Known rows, with every step that occurs
R -> T -> N: [-10.6  16.1 -35.9   2.7 -32.3  12.3  -5.6  20.5 -21.5   8.7   4.3   0.9
 -21.0  -6.9  51.0 -15.2 -12.6  -7.8  -3.3 -11.9   1.4   5.7  -5.7  -6.5
  21.2]
Y -> N: [ -8.0  -3.3 -23.9  10.8 -36.6  -2.2  34.1  28.6  -6.7  -0.8   1.2  -4.6
  11.3  -8.7  15.4 -11.0 -13.3 -20.9  -3.6 -14.6  -5.8  14.6 -16.1  -5.6
  18.9]
R -> T -> N -> D -> W: [-21.4   6.3 -19.9  12.4 -43.3   2.1  -1.6  -2.9 -29.4 -24.1  15.7  -9.7
  19.3   2.1  56.9 -32.4 -11.8  -3.0  -2.6  -8.9   4.4  -2.2  19.7  -8.8
   4.8]
Y -> P -> D -> W: [ -4.1  -4.3  37.1  13.2 -46.8 -14.9  -3.3   0.0   1.2 -13.1   6.6 -10.3
  39.1   0.0  15.5 -44.3 -20.4  14.9   0.2 -16.4  -2.3   3.4  12.3  -3.3
 -32.3]
Y -> N -> D -> P: [-10.1 -12.7 -42.7  14.3  -1.1   4.6  23.9  20.4  16.5 -36.5   1.1 -11.5
  23.8 -13.3  19.9 -21.9 -13.1  16.7  -4.5 -12.7  -8.9  19.2 -11.0  -0.3
 -33.7]
Y -> P -> B -> N -> T: [ -7.4   4.1  16.8   0.0 -35.9  -2.7 -45.6  33.6   4.3  49.5  -5.5  -3.5
  -5.0   6.9  -7.2  -3.3 -17.1  26.8 -16.9 -11.3   6.6  33.2  -2.3 -16.1
 -26.8]
N -> D: [ -7.2  -3.4  -5.6   8.0 -24.9   1.5   5.0   6.9  -7.9 -21.9   7.7  -8.8
  12.6 -10.1  42.7 -24.7 -15.4 -22.3 -10.6 -15.7  -5.1  -6.2 -20.8  -8.9
   9.2]
Y -> N -> S: [-10.7  -9.3 -10.6   8.8  -4.3  -3.5  29.4   5.8  -2.0   6.7  -2.2  -8.5
  16.7 -10.0  -2.4  -3.4 -11.5 -17.7 -12.2 -17.2  -6.1   9.7  -7.3  -5.8
  23.9]
W -> G: [ -1.6   1.3  23.1   2.0 -18.6  -0.6  15.8  27.7  -0.5  -9.2   1.0  -7.3
   8.9 -14.3  23.7 -43.8 -12.0 -27.9   4.5 -23.6  -9.9 -17.6 -24.9  -5.6
  24.5]
Y -> P -> D -> W -> G: [  2.6  -7.9  57.4  11.2 -37.1 -16.1  12.9   7.8  10.4 -20.2   4.9 -13.8
  45.3  -3.9   6.6 -61.7 -18.5  12.3   9.6 -23.0  -6.4  -6.7  21.8  -2.3
 -32.3]
Y -> N -> T: [ -9.1  10.2  -8.9   7.7 -51.2  -3.1  18.4  32.2  -2.2   9.7   1.4   0.4
   6.4  -4.9  45.1 -14.5 -10.8 -14.5 -14.4  -5.4  -4.9  10.8  -8.7  -2.2
  25.3]
T -> N -> S: [-13.3   1.8   4.8   4.2   4.7  -0.9 -15.6  -3.7 -13.4  12.9   0.0  -8.8
   2.2 -10.1  14.7  -9.4 -13.2 -24.3  -6.7 -16.6  -1.7  -2.2   0.1  -6.4
  28.7]
N -> S -> P -> D: [  2.7  -6.7  40.7   1.9  33.9  -4.1 -10.9 -24.3  26.6  -5.2  -4.3  -7.8
   9.8 -20.7 -15.6 -24.5 -19.0  17.6 -15.9 -18.4  -9.1  -5.1   7.3   3.8
   9.8]
B -> N -> S -> P: [-10.9 -13.7  12.5   3.0  25.5  -2.4 -22.9   1.2  13.5  20.6  -6.0 -10.5
   7.4 -26.3 -32.9 -12.8 -15.7  10.4 -20.4 -28.6   0.4  13.2  -2.0  -4.5
  25.7]
S -> N -> D: [ -2.3  -7.3  -0.4   9.8 -12.2  -0.4  25.9   8.0   4.1  -6.8   6.8  -8.1
   9.3 -16.9   1.4 -24.8 -18.3 -17.1 -10.7 -10.7  -4.0   0.4  -7.6 -12.5
  10.3]
T -> N: [-11.1   7.4  -9.2   6.1 -31.5   0.9 -12.3  20.9 -15.6   6.1   3.7  -5.9
  -4.7  -9.1  31.0 -15.9 -14.7 -25.0   1.4 -15.2  -1.0   3.2  -8.2  -6.8
  20.8]
R -> T -> N -> S -> P: [-13.9   6.7 -19.6  -2.4  38.9   7.5 -30.1  -1.0   6.4  11.7  -1.5  -3.0
 -13.6 -19.2   5.9 -14.5 -14.9  29.1 -13.8 -14.8  -1.4   7.0  13.2  -2.0
  20.2]
R -> T -> N -> S -> P -> D -> W: [-11.0   4.0  25.5   6.4  17.3  -3.6 -16.6 -32.9   5.3  -8.4   4.1  -8.8
  15.9  -8.0   2.3 -34.1 -16.1  35.9  -7.8 -11.0   0.1  -1.1  47.1   4.5
   6.3]
S -> P -> D -> N -> T -> R: [ 15.4  12.3   2.1   1.0  -0.1   5.8  -4.2   2.8  26.4   3.2  10.3   4.9
 -17.5 -16.5  47.4 -30.1 -15.1  30.1 -21.2   9.6   5.1   4.4  15.6   6.4
   8.1]
T -> N -> S -> P -> D: [ -1.1  -2.7  32.4   4.4  35.9  -3.4 -23.4 -25.5  21.2   3.1  -2.9  -9.5
   6.6 -18.3 -17.2 -14.3 -19.4  17.4  -9.1 -14.6  -4.6   1.6  32.4   4.0
   7.4]
N -> T -> R: [-11.7  20.4   8.6  -2.8 -48.9   8.9 -11.2  24.1 -12.6  17.6   4.0   5.9
  -9.2  -6.0  82.8 -26.4 -10.2  -8.3 -15.6  -3.5  -2.9  -6.8  -6.3  -3.2
  34.8]
S -> N: [ -1.8   1.0   6.2   6.4 -17.8  -1.3  21.0  24.1   1.9  14.6   1.8  -3.3
  -1.5 -16.1  -8.6 -28.2 -17.9 -21.4  -5.7 -13.8  -5.2   1.3 -21.4 -10.4
  27.5]
Y -> N -> T -> R: [-11.2  13.3 -18.1   4.7 -54.7   7.0  22.3  30.1  -9.3  19.2   3.8   4.3
   0.9  -3.0  63.0 -11.7  -8.9  -3.4 -14.3  -1.3  -3.5  13.9  10.5  -2.3
  28.5]
Y -> N -> S -> P: [-13.1 -12.3  -8.5   5.9  30.0  -5.2   9.6   6.0  25.1   4.8  -4.1  -9.5
  18.6 -19.8 -29.1 -10.1 -15.5  17.6 -14.4 -18.6  -8.5  17.2   2.4  -1.5
  14.5]
B -> N: [ -6.6  -4.2  -2.7   8.1 -44.3   1.4   2.1  23.4 -16.7  17.2  -0.6  -6.1
  -1.0 -13.6   9.2 -17.1 -13.8 -27.8  -8.6 -25.2   3.6  10.4 -20.7  -8.9
  28.4]
T -> N -> S -> P: [-16.1  -2.6   4.0   1.1  35.5  -3.2 -37.9  -3.3  14.8  11.9  -2.1 -10.3
   4.2 -21.1 -13.1 -11.0 -17.7  14.3  -8.4 -19.3  -3.7   3.7  10.1  -2.2
  18.1]

Rows
[-10.3   7.1  30.5  -3.1  -2.0  -1.6 -52.5  26.1  17.0  38.2  -5.7  -3.3
 -10.2  -2.8 -20.8 -10.1 -16.1  28.5 -17.7 -10.7   1.6  21.0  -3.7  -8.1
   4.0]
S -> P -> B -> N -> T
[ -8.9 -13.9   7.4   5.2  15.5   1.3 -31.9   7.4  18.2   7.5   0.3 -13.9
   5.9  -6.2 -40.9  -4.4 -20.3  25.0 -13.8 -15.3   1.9  25.2   1.3 -14.3
 -16.9]
S -> P -> B -> N -> D
[-10.3  12.1   3.5   1.7 -58.9  10.2 -12.7  26.2 -18.7  35.7   0.7   3.4
 -12.4  -9.3  56.8 -13.8  -9.0 -10.4 -18.2 -10.4   5.9  10.4   6.3  -5.6
  39.8]
B -> N -> T -> R
[ -0.4  -6.0  -0.1  -2.2  71.7  -2.9 -25.5   0.5  28.2  14.3   3.5 -11.1
  -8.5  -4.7 -46.5  -7.6 -17.5  23.7 -17.7  -1.0   3.0  12.2 -27.0 -10.2
  -5.7]
D -> N -> S -> P -> B
[-10.3  -0.7 -16.0  10.4 -25.7   2.3  -7.9   4.2 -13.8 -13.6   8.4 -10.1
   6.6  -9.4  41.3 -14.3 -16.0 -20.9  -4.3 -11.7  -0.4   0.0   4.7  -9.0
   6.2]
T -> N -> D
[-10.8 -10.3  15.0   1.1  41.4   5.9 -33.5   5.8   6.6  20.8 -13.2 -13.1
  -0.4  -1.1 -44.5  -7.0 -12.2  21.1  -7.0 -18.9  -0.1  19.7 -22.8  -8.4
 -19.3]
D -> P -> B -> N -> S
[ -7.2  11.0  30.5   0.1 -38.7   0.6 -30.7  25.0 -10.2  41.9  -3.5  -2.9
 -11.8   7.7   4.6  -6.6 -11.6  -7.8 -16.0  -8.5   4.3  15.6 -14.3 -12.9
  16.7]
P -> B -> N -> T
[ -6.2  17.1   8.9  -0.7 -37.9   7.5   7.5  25.2  -1.7  32.1   3.4   7.2
 -13.3 -11.2  42.2 -26.2 -12.8  -4.9 -14.4   0.9  -2.8   0.1   5.6  -7.4
  37.6]
S -> N -> T -> R
[ -9.3 -10.8   8.8   6.3  -9.4  -0.2  -1.0  -0.3 -13.4  24.5  -5.1 -10.1
   5.0 -15.6  -8.3  -7.8 -11.6 -25.2 -18.1 -26.9   2.8   6.2 -11.5  -8.6
  36.8]
B -> N -> S
[-11.6  11.5   9.4  -3.5 -10.9  16.0 -41.7  31.0   1.8  31.7  -7.2   0.9
 -16.8   4.0  21.2 -15.8  -9.6  36.1  -8.5  -3.0   2.8  23.6  -3.0  -5.0
 -15.1]
D -> P -> B -> N -> T -> R
[-13.5 -17.9  51.2   9.1  12.3 -10.2 -18.5   6.3  18.6 -11.5   5.8 -24.1
  40.5  -0.2 -53.2 -39.6 -16.1  23.9   3.2 -21.6   0.4   6.2  22.2 -12.9
 -18.8]
S -> P -> B -> N -> D -> W -> G
[ 17.1  -5.5   8.9   7.3  16.2  -1.9  27.9 -23.7   5.6  -4.7   6.2  -6.7
  -3.1 -10.9   7.0 -19.6 -13.5 -24.0 -18.9  -4.1   4.2  -5.1 -12.5  -0.5
  14.1]
P -> D -> N -> S
[ -9.4   8.2 -38.7   6.9 -24.3  13.4  -0.4   5.1 -19.6 -13.4   9.4  -4.5
  -8.6  -6.1  59.2 -13.7 -13.5  -5.0  -8.5  -8.7   1.7   4.3   7.2  -8.6
   6.9]
R -> T -> N -> D
[ -7.9 -14.3 -22.7  11.3  -6.3   8.1  -6.5  14.7   8.3 -19.6  -1.9 -13.0
  11.4 -20.3  13.9 -26.1 -13.2   8.8  -9.2 -23.0  -0.4  13.9 -15.7  -3.6
 -21.6]
B -> N -> D -> P
[ -4.3  14.3  20.8   2.9 -32.2  -3.4   5.8  25.7   3.6  23.6   0.4   3.1
  -6.6 -13.7  22.8 -31.3 -14.6 -16.2 -15.7  -5.7  -4.9  -3.5 -13.0  -7.1
  34.2]
S -> N -> T
[  1.8  17.0 -24.5   0.0 -33.2   8.6   5.1  27.9  -8.4  15.3  13.3   5.7
 -20.4  -7.5  78.6 -24.1  -8.7 -11.9 -19.8   7.9   8.0  -0.5 -15.0  -4.1
  28.1]
D -> N -> T -> R
[  3.2 -13.4  12.9   9.5  30.0  -5.5  21.4 -17.4  33.1  -4.0  -5.2  -9.4
  21.1 -18.1 -31.9 -10.2 -17.7  22.0 -14.5 -14.1  -9.0  15.2  24.5   4.9
   3.6]
Y -> N -> S -> P -> D
[ -8.0 -15.7  57.8  11.7   6.0 -14.2 -10.6 -30.7  11.3   0.5  -0.2 -15.7
  35.2 -15.2 -42.6 -34.7 -16.3  16.3 -13.4 -24.7   2.4   4.5  32.7   2.2
  13.1]
B -> N -> S -> P -> D -> W
[  1.0  -5.1  71.3   8.8  -5.3 -15.1   6.7  -2.7  25.6 -31.8   5.2 -13.2
  38.5 -13.8  -7.9 -68.2 -17.5  16.4   9.1 -21.6 -10.6 -19.8  19.6   5.7
   0.3]
S -> P -> D -> W -> G
[ -9.7  -8.4  26.6   1.6   6.6   0.9 -19.8  -2.8 -10.2  37.0  -7.6 -12.1
  -1.2   5.8 -43.1   4.7 -12.9 -12.4 -13.9 -18.4   3.4  15.2 -13.9 -16.3
  15.5]
P -> B -> N -> S
[-14.7   9.0  -3.2  -6.5  55.3   8.2 -47.0  -3.4   8.3  26.0  -4.1  -6.1
 -19.6  -0.1 -26.7  -0.1 -16.6  42.6  -8.7  -6.5  -0.4  17.2  10.6  -9.8
  -1.2]
R -> T -> N -> S -> P -> B
[ -5.3 -10.2   5.8   8.1 -17.7   3.8 -11.0   4.8 -10.9   9.3   1.6 -13.5
   4.0   6.2 -16.7  -1.3 -15.4  -9.6 -11.0 -13.7   4.6  18.7  -7.7 -18.5
  -8.1]
P -> B -> N -> D
[ -8.4  -4.5   2.1   3.0   6.8   7.5 -28.8  30.7   5.1  14.7  -9.0  -9.6
  -6.4  -0.7 -27.3 -14.3 -13.8  20.6   1.0 -17.7  -0.2  26.5 -30.1  -8.9
 -26.6]
D -> P -> B -> N
[-12.9  -5.4  17.2  -1.3  34.7  -3.3 -24.6  -1.7  20.9   3.8  -3.5  -7.7
   9.1 -22.0 -10.8 -21.4 -16.6  13.7 -15.8 -21.6  -7.9  -3.6 -15.0  -2.9
  21.7]
N -> S -> P
[ 17.7  -3.1  -2.1   7.4  16.8  -2.1  11.4   2.4  30.5 -14.6   9.0  -4.4
  -6.8 -22.3  -1.9 -30.9 -19.5  12.0 -11.2  -4.9   1.6   5.6 -10.9   3.4
  -3.8]
S -> P -> D -> N
[  3.2 -14.3  38.4   6.7  23.2  -2.4  -9.3 -22.6  22.8  13.1  -7.9 -10.0
   8.5 -24.3 -39.2 -15.4 -17.8  15.4 -20.1 -24.4  -0.3  11.8  21.8   2.0
  12.9]
B -> N -> S -> P -> D
[  3.7  -1.2  70.0  10.9 -40.7 -12.5  29.2  -2.6  -2.6 -30.4   7.3 -12.3
  36.3  -1.9  17.8 -64.4 -12.5 -21.0  11.2 -20.1  -8.5 -27.6   9.6   0.7
  10.4]
P -> D -> W -> G
[ 20.0  13.9  10.4   6.7 -33.8  -1.2  16.3   1.3   6.4  -2.8   9.6   2.8
 -12.3  -7.8  54.7 -29.3 -12.7 -18.5 -20.5   6.3   4.7  -6.0 -13.2   3.1
  13.9]
P -> D -> N -> T
[ -7.5  -3.0  12.2   3.7 -22.6   3.2 -14.3  21.7 -12.1  30.0  -3.3  -8.9
  -6.6   5.7 -24.0  -3.5 -14.8 -13.8  -4.7 -17.0   3.6  19.7 -22.2 -16.2
   7.6]
P -> B -> N
[ -7.2  -6.1  13.3   1.1  10.7  -0.2 -37.6  22.5  14.5  27.5  -4.5  -9.8
  -6.7  -6.4 -49.9  -5.6 -18.8  23.1  -7.8 -18.3   1.3  27.5 -10.9 -11.7
  -2.1]
S -> P -> B -> N
[ 16.6  16.0   1.4   3.0 -36.2   8.3  17.0   1.9   0.3   5.3  11.9   6.1
 -20.6  -5.2  72.4 -28.5 -10.7  -7.7 -19.3  11.8   7.1  -2.1   5.5   2.8
  16.8]
P -> D -> N -> T -> R
[-12.5  -0.1  45.0   7.1 -38.7 -11.3  13.8  19.1  -9.5 -21.6   7.9 -13.0
  36.3  -5.0  23.6 -62.1 -11.8 -24.0  11.8 -23.9  -6.9 -24.5 -13.5  -5.5
  21.8]
D -> W -> G
[ -4.0  -9.4 -15.1   9.4  18.7   4.7  12.0  15.3  22.7 -22.0   0.7  -9.6
  10.9 -21.4  -0.3 -39.1 -18.0  14.2  -4.5 -11.6  -8.9   6.4 -15.0  -4.9
 -23.2]
S -> N -> D -> P
[-12.8  -0.8 -11.8   5.3  22.3   9.1 -39.1  11.0   6.1 -17.1   0.4 -14.1
   1.8   4.8   1.5 -12.3 -16.6  26.0   6.9  -3.3  -3.4  15.0  -4.7  -9.0
 -48.0]
T -> N -> D -> P -> B
[ -9.4   3.0   9.9  -0.8  17.4   6.1 -30.0  27.0  10.3  -3.5  -5.7  -8.2
  -3.2   2.1  -3.5 -26.6 -14.9  22.3   6.0 -10.2  -8.9   9.4 -44.3  -6.7
 -30.9]
D -> P -> B
[ -6.6 -16.3  -2.2   8.0 -16.4  -0.2 -26.3  15.0   2.4  18.5  -0.1 -15.0
  11.5   5.1 -28.2   4.5 -20.7  22.1 -11.8 -17.1   6.4  37.4   3.8 -21.4
 -50.1]
Y -> P -> B -> N -> D
